Known rows, with every way that one mark hangs from another:
tane(nifez(muluf(dazusu gites gumi tika))): [  9.2  -8.8  16.6 -17.3  17.3   3.3   7.3  26.6 -10.6 -21.8 -12.8 -39.4
  36.9   8.5   7.2   7.9 -16.8 -24.2 -21.3   5.7  17.2 -14.5  39.2 -21.4
  18.9  29.8 -33.1  -9.4]
nifez(muluf(dazusu gites gumi(fopo) tika) tane): [  6.3 -11.4  31.8 -25.4  34.5  28.1  23.8  35.3 -25.9 -18.9  -3.7 -48.6
  50.4  34.6  17.4   7.0 -14.9 -29.7 -30.6  -6.9   8.8   2.3  37.2 -18.4
  10.7  30.9 -53.0  -8.0]
tika(muluf(dazusu gites gumi(fopo(zudo)) nifez)): [ -2.2 -19.8  43.6 -15.0  35.8  15.2   9.5  38.7  23.0   6.9 -24.2 -40.6
  55.4  38.7  19.7   6.7 -20.3 -16.2  -9.8 -13.9  49.4 -26.7  35.4 -12.9
  21.2  19.7 -54.7 -51.0]
kaba(rupug tane(nifez)): [  8.4  12.1  22.1  24.4  -3.4   3.5  10.1 -11.4  35.5 -18.8 -10.4 -12.9
  -1.7 -23.2  -2.6  17.5 -15.7   6.8 -10.2  11.0   4.0  -7.0  31.0  37.1
  -7.2  -2.8   5.9   2.4]
nifez(muluf(dazusu gites) tane): [  4.1  16.1  19.5 -15.5 -14.0  36.1  11.9  13.6 -20.8  -7.0  -1.8 -12.2
  30.8  31.3   4.3   1.5 -18.5 -23.1  -8.0   3.6 -15.4  -2.3   5.2 -15.5
  17.6  11.4 -33.5  12.1]
nifez(muluf(dazusu gites gumi tika) tane): [  6.0  -0.6  23.6 -24.8   9.6  23.1  18.1  35.7 -33.7 -21.4   1.6 -43.0
  43.4  31.3  12.7   7.7 -19.0 -23.7 -17.7   2.9   5.6   0.7  22.6 -31.0
  16.2  22.3 -45.8   6.1]
fopo(gumi(muluf(gites)) zudo): [ 21.2   7.2  31.8 -12.3   4.4   0.2   7.0  18.3 -10.1  22.6  -5.3  -4.6
  19.4  17.8   9.9  12.9 -21.1  -1.1   5.9  -7.4  24.7  -6.3  11.8   6.3
  15.1  35.8 -16.3 -18.1]
dazusu(muluf(gumi(fopo) nifez)): [ -7.7 -13.7  26.1  -0.9  41.4  12.0  14.1  24.6  32.1 -10.4   3.1 -22.5
  45.8   3.2  -4.2   1.4 -14.1 -13.5 -23.0 -27.1  45.0   2.9  36.0   4.4
   4.3  23.8 -28.7 -39.7]
tika(muluf(dazusu gites gumi(fopo) nifez(tane))): [ -3.0 -13.1  45.9  -6.8  30.6  24.7  18.3  31.9   9.5  -7.5 -14.5 -33.4
  59.3  35.2  19.1  -5.0  -9.7 -28.1 -16.3  -9.6  20.6  -7.1  30.2  -9.1
  14.2  14.9 -61.3 -36.1]
dazusu(muluf(gumi nifez(tane) tika)): [ -0.2   0.3  26.5 -12.8  21.5   5.3  13.2  30.8   8.5 -27.2  11.0 -34.8
  57.7   9.2 -10.8   7.7 -17.5 -20.5 -15.2 -11.2  24.3   5.8  31.0 -14.8
   7.0  12.9 -43.5 -11.7]
zudo(fopo(gumi(muluf(dazusu gites nifez tika)))): [ 13.6 -24.7   8.8 -30.7  50.5   3.3  -3.5   9.4  -3.9 -10.8 -21.6 -15.1
  50.4  50.8  30.5   8.8  -3.7  -2.5  -8.3 -12.8  24.4  -9.4  52.4   5.6
  15.7  27.6 -48.1 -16.5]
gumi(muluf(gites nifez tika)): [ 20.1 -27.9  29.6 -18.7  29.7  -1.1 -12.6   8.3   1.7  -8.2 -21.6 -10.7
  10.0   6.5  17.3 -15.9 -15.6 -17.6 -13.6 -14.9  -3.3 -18.2  20.7  -3.1
   2.2  23.6 -41.4  -2.2]
fopo(gumi(muluf)): [  6.4   7.7  17.5  -1.5   5.9 -14.1  13.9   5.9  -6.3   8.6  -0.8   7.7
  22.6   1.5   6.0   5.8   0.5   0.7  -0.2  -3.7  18.7  14.3   2.9  20.2
   2.3  30.1 -10.1 -21.1]
tane(nifez(muluf(gites gumi tika))): [  5.9  -5.7  16.7 -12.4  12.9  -3.2  12.1  17.5 -20.1 -18.1   0.0 -24.6
  17.7  -9.6   2.3   2.0 -18.7 -29.8 -21.4   7.4   9.4 -12.2  35.4 -17.3
  12.9  24.5 -25.5  -7.0]
gites(muluf(tika)): [  7.7   5.7   4.3  -0.3   3.9 -10.8  -3.1  -5.6  -7.9  -8.9   2.2 -20.0
  -3.8  15.8   3.0  -8.1  18.6  -3.9 -10.6  -3.5   1.4  11.2   4.0 -16.2
  -4.8  12.8 -18.8   7.8]
dazusu(muluf(gumi nifez(tane))): [ -4.0   9.9  30.0  -0.9  11.3  18.2  16.1  29.1  20.2 -15.6  15.2 -18.9
  52.6   6.2 -14.3   8.1 -19.5 -18.0  -9.4  -8.6  28.2  13.2  20.8  -7.4
  10.7  11.5 -32.8 -21.4]
fopo(gumi zudo): [  2.0  21.5   8.6 -11.0  -1.2 -14.4  15.5   8.5   1.2  13.9   0.2  -3.1
  30.7  21.5  -0.7  30.8 -11.9   8.4   8.5   7.6  35.9  -0.3   8.4   5.1
  12.0   9.2  -1.9 -11.8]
zudo(fopo(gumi)): [ -9.2   7.5 -18.1  -5.1  16.4  -4.1  13.6  -8.9 -13.5   0.8  12.8  10.1
  21.7  24.8  12.5  20.4  10.9  11.2   6.0   3.6  19.8  13.3  28.5  13.1
   8.4   0.2  -0.1 -10.6]
kaba(tane): [  2.7   0.9   6.3  16.7  -4.2  15.1   3.0  -5.2  10.3 -10.0  -5.3  -4.6
  -3.1  -5.0   9.3  12.7 -17.8   6.4   2.7   3.5   3.6   7.2   7.1  10.0
  -0.6  -5.1  -3.7   7.3]
gumi(fopo(zudo) muluf(dazusu nifez)): [ 15.6 -13.0  38.7 -18.8  52.0  18.1  -2.4  22.1  46.6  14.2 -34.4 -18.1
  54.4  32.6  14.0  12.6 -12.9  -2.9 -17.3  -9.1  33.0  -9.7  28.4  18.7
   3.4  32.3 -45.7 -42.3]
zudo(fopo(gumi(muluf(nifez(tane) tika)))): [  4.3   2.0  16.4 -22.5  43.5  -0.7  15.6   0.0  -5.7 -10.8   1.2   4.0
  60.4  32.5  19.1  18.7   2.9  -6.8  -6.2   8.2  10.5  18.0  42.1  21.9
   2.5  16.0 -50.0 -14.5]
gumi(fopo muluf(dazusu gites nifez(tane) tika)): [ 28.9 -25.8  45.0 -23.2  54.4  24.4  -4.9  19.0  11.3 -10.5 -31.8 -30.7
  50.2  39.3  23.7  -6.5 -11.1 -25.8 -27.3 -17.4  -9.3  -7.9  36.8   2.8
   0.4  33.8 -65.2 -10.9]
fopo(gumi(muluf(dazusu nifez(tane))) zudo): [ 16.2  24.6  43.9 -21.6  20.1   7.3  16.6  24.4  27.3   9.7 -19.8 -10.4
  83.3  46.6   3.3  34.1 -18.6  -2.9   0.6  12.5  37.6   7.9  17.0  17.4
  14.9  28.1 -49.2 -30.0]

Rows:
[  3.8   3.7  25.7 -20.0   5.1  15.6  24.1  26.8 -41.9 -17.4  14.5 -30.7
  25.4  11.3   8.8   2.0 -21.3 -29.2 -16.5   5.0  -1.1   3.4  20.4 -27.2
  10.5  17.1 -38.9   8.9]
nifez(muluf(gites gumi tika) tane)
[  4.2  -5.3  26.7 -13.9  31.2  -2.2  13.1  21.1   5.7 -24.3  -1.4 -26.9
  44.3  15.0   3.7  12.7 -10.1 -16.6 -13.9  12.0  19.3   8.1  23.7 -11.4
   1.5   2.0 -41.4  -2.6]
muluf(gumi nifez(tane) tika)
[  8.1   5.3  14.8 -28.2  -3.5  23.0   8.8  16.0 -30.4 -17.6  -6.7 -26.8
  35.1  34.5  10.1   0.9 -16.3 -22.4 -13.8   0.7 -19.2  -7.5  13.4 -23.6
  12.7  14.7 -44.3  22.3]
nifez(muluf(dazusu gites tika) tane)
[ -1.7 -11.9  34.8  -4.4  18.8  10.6  14.2  34.5  -7.5  19.0  -1.3 -32.5
  19.8   9.9  17.1  -1.1 -15.1 -15.3  -5.0 -17.0  30.5 -17.3  26.1 -13.4
  14.1  17.6 -30.5 -42.4]
tika(muluf(gites gumi(fopo(zudo))))
[ -4.3 -14.6  45.6  -8.5  31.5   8.5  14.1  30.1  15.3  10.6 -11.4 -25.4
  37.5  19.8  17.3   2.5 -22.2 -19.4  -9.7 -13.1  42.4 -23.2  30.6  -8.8
  14.0  11.4 -47.1 -47.1]
tika(muluf(gites gumi(fopo(zudo)) nifez))
[-14.7  -4.1  12.0  -6.4  -2.1  -5.6   3.5   6.8  23.3  -4.9 -22.5  -7.3
  43.2  20.5   5.3  -4.6   0.9  -7.3   1.2  -0.8  16.3 -17.4   3.9  -0.6
  10.8  -3.3 -37.9 -24.8]
tika(muluf(dazusu nifez))
[  6.8   8.9  32.2   5.1  31.8  12.6  16.3  19.9  15.6  12.2   6.7 -33.2
  18.2  23.3   6.3  12.3   5.7  -2.8 -15.5  -3.6  47.5  20.5  22.8  -8.2
   2.6  28.2 -22.8 -35.9]
gites(muluf(gumi(fopo(zudo))))
[ 14.3  -5.6  30.5  -8.9  34.0  14.2   1.9  15.2  15.0  23.9 -11.4  -9.2
  18.8   4.7  10.9   5.4  -8.8  -2.9  -9.6 -10.8  13.8  -1.2  18.2  19.8
  -4.3  31.0 -20.8 -34.4]
gumi(fopo(zudo) muluf)
[ 11.9 -32.8  20.3 -21.5  40.6   3.6  -5.3  29.7   6.9 -25.6 -24.2 -44.6
  35.8  33.6  18.2   3.9 -16.7 -11.2 -14.0  -9.6  34.4 -17.9  32.3 -30.2
  14.0  13.6 -39.7  -6.4]
muluf(dazusu gites gumi nifez tika)
[ 25.0  -4.0  39.1 -26.3  27.7   0.1   6.6  18.8  -4.0 -13.2 -23.7 -22.3
  63.7  44.6  16.4  10.9 -14.3 -15.9 -11.4  -5.0  11.1  -0.3  24.7   0.1
  12.9  33.2 -57.0  -4.7]
fopo(gumi(muluf(dazusu gites nifez(tane) tika)))
[ 23.4 -15.9  18.9 -20.6  18.0  -9.3  -0.2  19.2 -20.3  -5.6 -19.5 -27.0
  33.1  29.0  19.4   2.5  -4.4  -4.9  -6.4 -19.2  15.2  -8.1  20.5  -2.9
  12.2  40.6 -28.1  -6.6]
fopo(gumi(muluf(dazusu gites tika)))
[ -6.1  19.1  34.4  20.9  -3.3   8.8  35.0   8.5  21.6 -24.5   5.0 -21.2
  19.1 -26.5   1.0  22.4 -27.6  -4.8 -22.1  20.1  28.1   1.5  40.1  28.7
   0.7  12.0  -8.9 -15.2]
kaba(rupug tane(nifez(muluf(gumi))))
[  2.9  -5.8  16.2  -6.2   2.0  15.9  -9.8   9.8  15.8  -8.4  -2.1  -6.3
  16.0   7.8  -7.0 -11.8 -26.9 -15.9  -5.1 -28.6   9.8 -19.9  16.0 -11.6
  14.5  10.2 -21.8  -2.8]
dazusu(muluf(gites nifez))
[  0.2 -14.9  25.0 -12.2  30.0  29.7  19.5  29.5 -10.2  -7.0  -7.1 -32.3
  32.4  24.8  17.7   0.9 -14.9 -18.4 -26.7 -14.6  27.4  -2.4  29.5 -14.0
  14.6  32.2 -32.1 -23.6]
nifez(muluf(dazusu gites gumi(fopo)))
[  7.0 -20.0  31.4 -19.6  62.8  11.6  15.0  28.5  18.7 -25.1 -18.5 -45.3
  70.9  40.8  14.1  16.5  -3.6 -15.6 -28.0  -0.3  28.9   6.7  41.9  -4.8
  -0.4  16.7 -55.1 -18.2]
muluf(dazusu gumi(fopo) nifez(tane) tika)
[ 23.6  -8.6  45.1 -31.0  57.7  18.5   1.7  26.9  31.9   2.0 -32.5 -33.9
  73.6  43.5  15.9  18.3 -15.0 -13.7 -21.0  -3.4  14.7  -4.6  36.9  12.7
  -1.2  32.1 -67.4 -25.1]
gumi(fopo(zudo) muluf(dazusu nifez(tane) tika))
[ -3.8 -10.5   8.2  -4.9 -16.1   6.3  -2.2  13.3 -11.7   3.2 -13.8 -17.4
  12.0  15.7  12.7 -16.2  -2.5  -9.9   6.5 -12.8  -3.4 -23.9   0.8 -16.6
  16.3   5.2 -23.0 -11.4]
tika(muluf(dazusu gites))
[  7.0   0.7  40.0  -5.2  48.7  16.5  10.0  24.7  46.7   1.8 -17.4 -42.9
  52.8  53.3  10.6  19.7   0.8  -3.9 -20.2  -1.6  67.2  10.9  33.3 -10.7
   8.0  28.3 -46.4 -44.4]
gites(muluf(dazusu gumi(fopo(zudo)) nifez))
[ -5.5   9.0  42.2  20.0  22.4  14.7  39.9   8.0  28.3 -23.7   0.9 -25.0
  24.4 -22.1   6.5  21.9 -24.0  -8.9 -35.6   9.0  31.7   4.0  53.4  41.4
  -4.9  21.2 -15.5 -25.4]
kaba(rupug tane(nifez(muluf(gumi(fopo)))))
[  5.5 -32.9  28.5 -14.3  50.7   9.0   3.1  30.0  10.0 -20.6  -3.2 -41.6
  35.3  11.1   6.5  -7.2 -22.5 -24.6 -29.2 -40.4  34.3 -14.9  48.6 -14.8
   8.8  29.7 -42.7 -21.9]
dazusu(muluf(gites gumi(fopo) nifez tika))
[  2.2   7.6  17.0 -16.7  37.3  18.9  15.8   6.3  13.1  -3.0  -7.9   4.4
  74.7  49.6  18.7  25.4   3.0   0.8  -3.5   9.8  20.5  21.8  37.6  24.1
  10.3  18.8 -45.8 -28.2]
zudo(fopo(gumi(muluf(dazusu nifez(tane)))))
[ -9.2  14.0  15.4   1.3   3.6  -2.3  21.5  13.9   2.3  -7.0   7.8  -6.2
  26.7 -18.0  -7.2  11.1 -11.6 -18.8 -16.2  21.0  22.6   6.8  22.6   3.6
   8.6  18.8 -12.8 -24.8]
tane(nifez(muluf(gumi)))
[ 23.8 -14.8  37.7  -9.6  32.0  25.0  -5.5  19.1   4.1  25.9 -14.1 -13.7
   7.0  10.7  16.1  -3.4 -19.0 -10.8 -12.0 -20.9   5.1 -13.7  23.1   7.9
   4.4  35.1 -24.4 -25.7]
gumi(fopo(zudo) muluf(gites))
[ -1.1  -9.1  34.1 -13.7  47.0  12.1  17.6  31.3  15.5 -23.6   6.7 -38.4
  63.6  13.3  -4.9   5.9 -14.6 -25.2 -28.4 -21.3  26.6   8.3  42.9  -2.7
   0.5  23.4 -52.4 -23.1]
dazusu(muluf(gumi(fopo) nifez(tane) tika))
[ 14.1  -0.3  25.8 -11.3  12.2  29.4  -4.6  11.3  14.3 -11.0 -18.7 -14.9
  35.7  41.1   6.3   4.6 -16.6 -16.3  -5.9   1.5  -4.1  -8.5  12.0 -12.8
  14.6   1.2 -39.2   9.0]
muluf(dazusu gites nifez(tane))
[  4.9  -7.6  42.4  -1.9  34.9  35.2  13.5  31.2  13.5 -11.9   9.7 -27.5
  46.1  16.6  -2.0  -2.0 -26.9 -29.9 -23.8 -27.9  23.1   2.2  38.5  -7.9
  10.4  24.0 -43.4 -25.6]
dazusu(muluf(gites gumi(fopo) nifez(tane)))
[ -0.3  13.7  30.4  -7.3  -5.2  29.9  25.7  25.1 -31.5  -7.3  19.2 -14.5
  21.5   8.5   3.8   1.9 -24.2 -26.1 -10.2   8.9   2.2  10.0  10.5 -19.5
  13.5  15.5 -30.1  -1.0]
nifez(muluf(gites gumi) tane)
[ 27.2  -9.9  35.7 -34.7  32.5  -7.9  -0.9  25.5  10.0   2.4 -33.7 -30.3
  59.4  47.2  19.0  21.7 -26.1  -4.5  -5.2  -9.5  40.7 -20.9  31.3  -1.6
  18.7  37.0 -49.4 -17.3]
fopo(gumi(muluf(dazusu gites nifez tika)) zudo)
[  9.8   1.3  33.8 -16.1  32.7  24.5  14.7  34.0  13.7   4.8 -16.5 -36.2
  49.6  23.6   6.2  22.8 -26.8 -20.9 -23.1   3.3  38.7 -15.2  47.8  -6.6
  20.4  39.2 -33.6 -38.3]
tane(nifez(muluf(dazusu gites gumi(fopo(zudo)))))
